Known rows, with every way that one mark hangs from another
samo(lokab(basi) neka(nonem nuris(rekat))): [ 17   7  -9   0  -4 -24 -25   7   0  -7 -14 -13 -16 -11  16  14  -9 -19
 -10  -5 -16 -14   5  17   4 -23 -13  16  17  20 -13 -20 -26   4   0  13]
samo(lokab(basi) neka(nonem nuris)): [ 13   3 -11  -1  -2 -28 -31   1   2  -1 -13  -7 -11 -12  18  17 -10 -11
 -13  -3 -15 -16   8  22   8 -29 -16  14  18  15 -12 -25 -22   6   0   8]
rofof(ziri): [  3   9  -5  -8   8 -17  -9  10  -6 -21   2   9  -3  -2   9  10  10   1
  -5   7   3 -12   4   6   7   5   9 -10   6  -1  -3   2   1  15   7  12]
ziri(kigofu lipupul rofof sozad): [ 26 -25  13  16  13 -28  22 -14  25 -34  20  17   7 -64  27  -7 -23  -4
  -2  11  -4  24 -30  -6  -7  12  -7 -18  25  25 -19   3 -37  27   4  12]
bipab(bareti(rekat) ziri): [  4  -9  16  10  -6   4   7  -3 -17  -8  -1   9  -4 -10  19  -8  -5  18
  35 -12  18 -23  14  15   3   3  13 -11   3  26 -21  -1 -14  15  -6   4]
neka(nonem nuris(rekat(bareti))): [ -2  10 -12   6 -24  -3   6   1   1 -18  -4  -3  -4 -24   3  -6 -12 -23
   8  10  14  -9  12   2  13  10   3  -7   3   0  10  -7  -6   8   6  11]
kigofu(ziri(lipupul rofof sozad)): [ 19 -27  -3  22  -6 -13  16 -18   1   0   1   6  -8 -44  13  -1 -20  12
   2  -7   9 -11 -22 -13  -1  14  -7  -7   9   9   1   9 -17   1 -15  -4]
sozad(ziri): [ -7   3  -2   4   5 -12  -4  -1  -5 -21 -13   6 -12   1  19   7  -7  13
 -10   7   4  -4   6 -12   8   4  -6   5   4  -4  12  -7  13   8  -2   8]
gukole(ziri(lipupul)): [  2  -6  -5   8   5 -14   2  -8  14 -21   5  19  -8  -7   0 -17   6   8
 -13  -4   9 -13  -2   9  -7   8   3  -5   4  16  -9  14 -12  -2   7  -1]
bareti(rekat(nuris(neka(nonem)))): [  0   8  12  16  -7   4  16   3   2  -2  -6  23 -10  -1  17  -7 -22   4
  -1  -9  -7 -15  -1   7  -7  12  -2  -3  12   4   0  -6  14  26  11   2]
bipab(bareti ziri(lipupul lobif rofof sozad)): [ 17 -28  19  11   7 -10  29 -25   2 -29  15   2   4 -58  25 -28 -16   7
  29   0  20 -17  -9   7  -3   6   6 -28 -14  30 -28   2 -33  22 -15   0]
rofof(ziri(kigofu)): [  6   8   0  -4   6 -27 -10  12   2 -28   4  17   4  -6  12  16  11  -7
   0  12  -2   4   3   6   1  14   8 -14  19   5  -6   4  -8  22  15  19]
samo(neka(nonem nuris)): [ 12   7 -21   6 -10 -21  -8   3 -12 -20   5   7  -9 -16   7  24 -10  -8
 -12   6  11  -6  18   6   2 -16  -7  -8  -2   7   7  -2  -8  14   3  12]
rofof(ziri(kigofu lipupul sozad)): [ 11   4   1   5  15 -37   4   5   9 -42  10  23   4 -33  29   8   6  -5
  -2  12  -2  10  -8   4   0  12   8 -14  26  20 -11   9 -19  27  17  26]
nuris(rekat(bareti)): [  7   7   2  -2 -15   8   9  19   5 -12  -4 -12  -9  -2  -1  -8   3 -29
  12  -2   3   2 -10   6  -6  14   4 -11  -7  10   0   8 -15  -3   8  15]
samo(neka(nuris(rekat(bareti)))): [ 24   8 -13  -3 -13 -17  -8  15  -3 -25  10 -10 -14  -8   1  22  -6 -24
   3   7   9   6  10   2 -11 -10  -5 -22  -4  11   0   7 -16   7   5  14]
rekat(bareti): [ -3  -1  -3  -3 -13   1  -4   9  12  -1  -3   0   3  -4   4  -3   4 -14
   8   3   7  -2  -9  21   0   2  -3 -22  -8  -2   5  -1 -11   3  12   7]
kigofu(ziri(lipupul lobif sozad)): [  7 -15  -6  26  -4 -22  26 -20   8   2  -4   6  -2 -38  12  -5  -6   4
   8  -1   7  -4 -15 -12 -11  23  -5  -8   0  10   3  17  -6   0  -5 -12]
gukole(ziri): [  6  -9  -8   2  -1 -11  -3 -11   9 -15   7  19  -3   1  -8 -10   8   7
 -11  -1  10 -17   6   9 -10   1   4  -4  -3   2  -4  11  -2  -4   3 -10]
nonem(neka(nuris(rekat))): [ 11   2 -10  10  -3   4  12  -2 -12 -19  -1   4  -7 -22  -1   4  -9 -32
   2   9 -10   8  -1  -4  -2  -5  -3  10  -4   8  -1  -4  -8  10   1   1]
rekat(nuris): [  6   6  10   2  -8   7  -1  -2  12  -6  12   7   1   2   5 -10 -12  -9
   2  -8  -3  -9   0  -6 -10   6  -5  -6   7  -5   8 -10   1   0   5  -4]
bipab(ziri(kigofu rofof sozad)): [ 25 -19   5   7   1 -15  14 -16   1 -35  11   9   6 -49  12   2 -13   0
  23  12  16   1  -5  -1   0  -1   4 -26   9  11 -13  -4 -25  25  -5  10]
nonem(neka(nuris(rekat(bareti)))): [ 10   3 -11   9  -8   4  10   1  -8 -19  -2   4  -6 -24   1   3  -8 -37
   5  10  -7   8  -3   3  -1  -5  -4   3  -7   8   0  -4 -12  11   6   4]
gukole(ziri(lipupul sozad)): [ 11 -14  -7  11   7 -22  11 -17  17 -28  12  24  -2 -26   9 -18   3   9
 -13  -1  10 -11  -6   7 -11  -1   5  -4   4  17  -9  15 -13   2   5  -2]
rekat(bareti nuris(neka(nonem))): [ -4   5   9   3 -24  15   6   5  18 -13   0  12   1  -8  15 -18 -18 -31
   5  -8  -3 -19 -12  26  -9   6 -15 -26  -8  -5  19 -10 -10  20  15  22]
lokab(basi): [ -3  19  18 -14   4  -3  -5  -3   5  16   3  -3   1   2  -3  -6   3   7
  -2 -15 -16   5   1   3   6  -1 -11  15   4   7   2 -18 -17  -6  10  -5]
neka(nuris(rekat)): [ 11   6  -1  -3 -12  -3   3   1   5 -16   7 -19  -7  -9  -6  -2  -9 -19
  16  10   6   6  14 -17  -1   6   4  -8  10  -1  -3   1  -1  -1  -3  -2]
rofof(ziri(kigofu lipupul lobif sozad)): [ 10   4   1   7  19 -46  17  -2  17 -43  11  22   8 -41  27   1   8  -9
  -2  21  -2  12  -9   3  -7  22   7 -23  14  17 -14  12 -13  32  20  14]
basi(lokab): [ -5   0  -7  -6   9  11  -5  14  -2   2 -17   0  14 -16  21 -12  -1   7
 -14   2  -6 -10  19   8   3  -6   8   5   8   2  -6  -8 -19  -4 -12   3]
bipab(bareti(rekat) ziri(kigofu lipupul)): [  3  -6  25  20  -1  -9  11   1  -5 -22  -2  17  -2 -24  30  -8  -5  12
  39 -10  12  -5   5  16   0  19  11 -15  24  46 -30   5 -34  25   5  19]
lipupul(ziri): [ -1   2   2  -2   2 -14   4   0  -9  -6  -4  12   2  -8   0  11   8  17
  15  -2   8 -11  16 -14  -2  16   9 -13   2  11  -3   3   0  15  -6  -7]
gukole(ziri(kigofu lipupul lobif)): [  4  -6   0  14   9 -32  14 -14  30 -29   8  26   3 -19   1 -17  10  -3
  -7  10   3   3  -4   8 -20  27   0 -18   6  20 -15  21 -15  11  18  -7]

Rows
[ -4   7   8   6 -10  17  26  11 -13 -20 -15  -5 -13  -6   5 -13 -13 -29
  -2  -7 -11  -6  -8   5  -6   9  -2   7 -12  14   8   9  -7  18  -4  37]  nuris(neka(nonem) rekat)
[ 12  -9  10   2   7 -31  18 -11   8 -16   6  18  10 -34   0   8   0   8
  15  15   4   1   5 -19 -12  35   2 -34   0  11 -15   5  -8  34  -1 -18]  lipupul(ziri(kigofu lobif rofof))
[  4   3  13  -4 -14  17  20  20   2 -20 -10 -16 -13   0   2 -14  -7 -41
  13  -3  -9   2 -17  14 -15   8  -5 -17 -14  11   3  14 -15  15   2  36]  nuris(neka rekat(bareti))
[  3  -5  10  14  16 -33  15  -9  17 -39  -6  12  -9 -34  28  -3 -17   6
 -10  22  -1  11 -12 -16   0  30 -13 -17  10  11  -4  -1  -6  30   6   6]  sozad(ziri(kigofu lipupul lobif rofof))
[ 12 -17  -2   9  12 -22  16 -20  23 -24  11  16  -7 -28  -3 -26  -4   8
 -16   9  10 -17 -12   4 -12  18  -1 -22 -12  10 -17  14 -12  10   3 -18]  gukole(ziri(lipupul lobif rofof))
[ 18 -15   3  12  12 -18  32 -22   6 -35   7   1  -2 -60  14 -17 -15   5
  18  13  20  -9 -13  -2   1   6   4 -31 -10  18 -18   1 -21  26  -7  -1]  bipab(ziri(lipupul lobif rofof sozad))
[ 18 -27  -3  24  -2 -22  28 -25   9  -1   2   5  -4 -51  11  -8 -18   8
   3   2   9  -9 -24 -15  -8  24  -8 -16  -3   7  -2  12 -11   6 -13 -17]  kigofu(ziri(lipupul lobif rofof sozad))
[ 25 -24  13  19  19 -41  41 -23  36 -35  21  16  12 -74  24 -17 -20 -10
  -1  24  -5  26 -32  -8 -17  26  -8 -30   8  22 -24   9 -28  34   8  -5]  ziri(kigofu lipupul lobif rofof sozad)
[ 25   4  -2  -8   0 -24 -29  10   7  -6  -7 -23 -17  -3  11  16  -6 -22
  -1  -4 -19  -4   3  12  -5 -25 -14   7  20  19 -21 -15 -26  -2  -2   7]  samo(lokab(basi) neka(nuris(rekat)))
[ -1  10 -10   8 -18  -3   8  -3  -5 -18  -2  -3  -5 -22   2  -4 -14 -16
   3   8  11  -9  17  -9  12   9   5   3   6   1   8  -6  -1   7   0   7]  neka(nonem nuris(rekat))
[ 22 -23   6  11  15 -14  23 -16  13 -23  16   6  -2 -58  22 -16 -25   6
  -9   4   3   3 -29  -6   2  -1  -3 -11   5  16 -15   0 -24  16  -8   3]  ziri(lipupul rofof sozad)
[ 10  -6   4   7   7 -40  26 -15   9 -21   7  25  18 -38  10   9   8   6
  20  14   3   9   9 -18 -19  26   7 -25   4  15 -10   9  -3  31   4 -14]  lipupul(ziri(kigofu lobif sozad))
[ 19 -17   3  -1   6 -21  15 -14  -5 -15  10  16   6 -40   7   6  -7  20
   9   3  11 -12   3 -19  -4   8   8 -20  -1   8  -9  -1  -6  25 -14 -13]  lipupul(ziri(rofof sozad))
[ 20 -16   8  16  11 -28  32 -21  14 -42  10   9   5 -65  18 -11 -13  -3
  23  18  15   6 -14  -2  -5  16   1 -35   4  24 -21   4 -30  33   1   6]  bipab(ziri(kigofu lipupul lobif rofof sozad))
[ 30 -29   8  10  10 -36  34 -27  29 -26  25  16  20 -61  13  -7 -17 -11
   0  28  -4  20 -22  -9 -20  16  -8 -30  -2   2 -17   4 -13  31   3 -17]  ziri(kigofu lobif rofof sozad)
[  7  -5   0   3   8 -30  26 -16   1 -13   4  17  12 -33   6   3   7  14
  14   9   9  -6  10 -18 -13  17  10 -21 -10   9  -7   7   6  24  -4 -20]  lipupul(ziri(lobif sozad))
[ 10   6  -2  -5 -18  -2   1   6  10 -17   6 -19  -6 -11  -4  -4  -7 -25
  20  12  10   5   9  -7   0   7   2 -19   6  -2  -1   0  -7   0   3   2]  neka(nuris(rekat(bareti)))
[ 11  -6   5   4   2 -31  12  -8   2 -20   6  26  15 -31  12  16   7  10
  19   5   4   7  11 -16 -11  16   9 -17  17  17  -7   6 -10  26   1  -1]  lipupul(ziri(kigofu sozad))
[ 21 -18   8   5   9 -39  28 -20  11 -23  13  24  16 -51   9   7  -4   9
  15  17   5   4   1 -21 -16  27   4 -33   1  12 -16   5  -9  37  -3 -19]  lipupul(ziri(kigofu lobif rofof sozad))
[ 27 -27   1   5  11 -22  35 -30  18 -15  21   5  10 -55   7 -16 -19  -1
  -7  20   4   0 -21  -9 -12   3  -4 -24 -22  -7 -13   0   0  20  -8 -26]  ziri(lobif rofof sozad)
[ 13 -10  10   0   3 -23   5  -4   0 -16   4  19   7 -27   2  14  -2  13
  15   6   5   0   6 -17  -5  25   3 -25  13  13 -12   1 -14  29  -4  -6]  lipupul(ziri(kigofu rofof))
[  1  12   3   5  17 -39   7   7  14 -35   3  16   2 -23  18   3  11  -9
   0  19  -4   9  -5   5  -3  31   5 -24  14  17 -14  12 -12  29  21  15]  rofof(ziri(kigofu lipupul lobif))
[ 10   3  -9   2   4 -22 -27   6  -3   5 -19   0 -11  -5  21  16  -3  -6
 -21 -12 -20 -18  -4  29   5 -27 -15  21  10  21 -11 -21 -25   4   2  14]  samo(lokab(basi) neka(nonem))
[  3  -5  10  12  12 -25   3  -2   9 -39  -7  13 -12 -27  29   4 -19   9
 -10  13   0  10 -11 -14   6  20 -12  -8  22  13  -1  -5 -12  24   3  18]  sozad(ziri(kigofu lipupul rofof))
[ 21 -30  -7  18  -8 -18  24 -27   5   6   5   6   1 -42   3  -1 -16   7
   4   4  10 -13 -16 -16 -10  17  -8 -16 -10  -7   2   9   0   4 -16 -25]  kigofu(ziri(lobif rofof sozad))
[ -8   6   7  16  14 -34  14  -4  16 -37 -12  13  -7 -20  29   0  -5   3
  -5  19  -3  16  -3 -13  -3  30  -9  -9  12  14   1   3   0  23  12  11]  sozad(ziri(kigofu lipupul lobif))
[ 10 -18  21  14   0 -12  14 -12   0 -34  11  12  10 -43  33 -13  -4   1
  37  -7  14   1   1  12  -4   4   8 -15  16  42 -22   5 -43  18  -3  24]  bipab(bareti ziri(kigofu lipupul sozad))
[ 17 -18  -6  10   4 -36  19 -25  29 -30  18  32  13 -28   2 -12   9  -4
  -6  15   5   3   0   5 -26  12   2 -17  -1   6 -11  17  -5  12  12 -16]  gukole(ziri(kigofu lobif sozad))
[  0  -4   4  11  17 -23  16 -10   9 -31  -9   4 -15 -29  24  -9 -19  12
 -15  17   4  -3 -12 -16   5  21 -11 -13  -4   5  -1  -4   3  22  -3  -1]  sozad(ziri(lipupul lobif rofof))
[  4   7  15  13  -5   4  14   4   5  -1  -2  18 -11   3  14  -7 -20   3
   4  -8  -8 -10  -2   3 -11  11  -3  -7  13   4  -4  -4  14  23  10  -1]  bareti(rekat(nuris(neka)))
[ 21 -17   8   3   5 -30  15 -13   3 -23  13  25  12 -45  11  13  -5  13
  14   8   6   2   2 -19  -9  17   5 -24  13  14 -12   1 -15  32  -6  -6]  lipupul(ziri(kigofu rofof sozad))
[  7  -9   7   5   6 -21  -1  -4   5 -32  -5  13  -8 -18  22  11 -17   8
 -10  15   1   6  -4 -15   4  13 -12  -8  14  -1   4  -8  -1  22  -1   9]  sozad(ziri(kigofu rofof))
[ 12 -23  17   3  -1   0  16 -19  -6 -16  10  -3   4 -32  10 -20 -11   6
  30   0  20 -24   3   8  -1   7   5 -28 -21  16 -23  -1 -22  17 -18  -7]  bipab(bareti ziri(lobif rofof))
[ 18 -16   3   1  10 -29  28 -21   3 -16  10  16  10 -47   5   0  -5  16
  10  12  10 -11   1 -21 -10  18   6 -29 -13   6 -12   3   0  30 -11 -25]  lipupul(ziri(lobif rofof sozad))
[ 22   0  -4  -9   2 -28 -35   4   9   0  -6 -18 -12  -4  12  18  -6 -13
  -4  -2 -18  -6   6  16  -2 -31 -17   6  21  14 -19 -20 -22   1  -2   2]  samo(lokab(basi) neka(nuris))
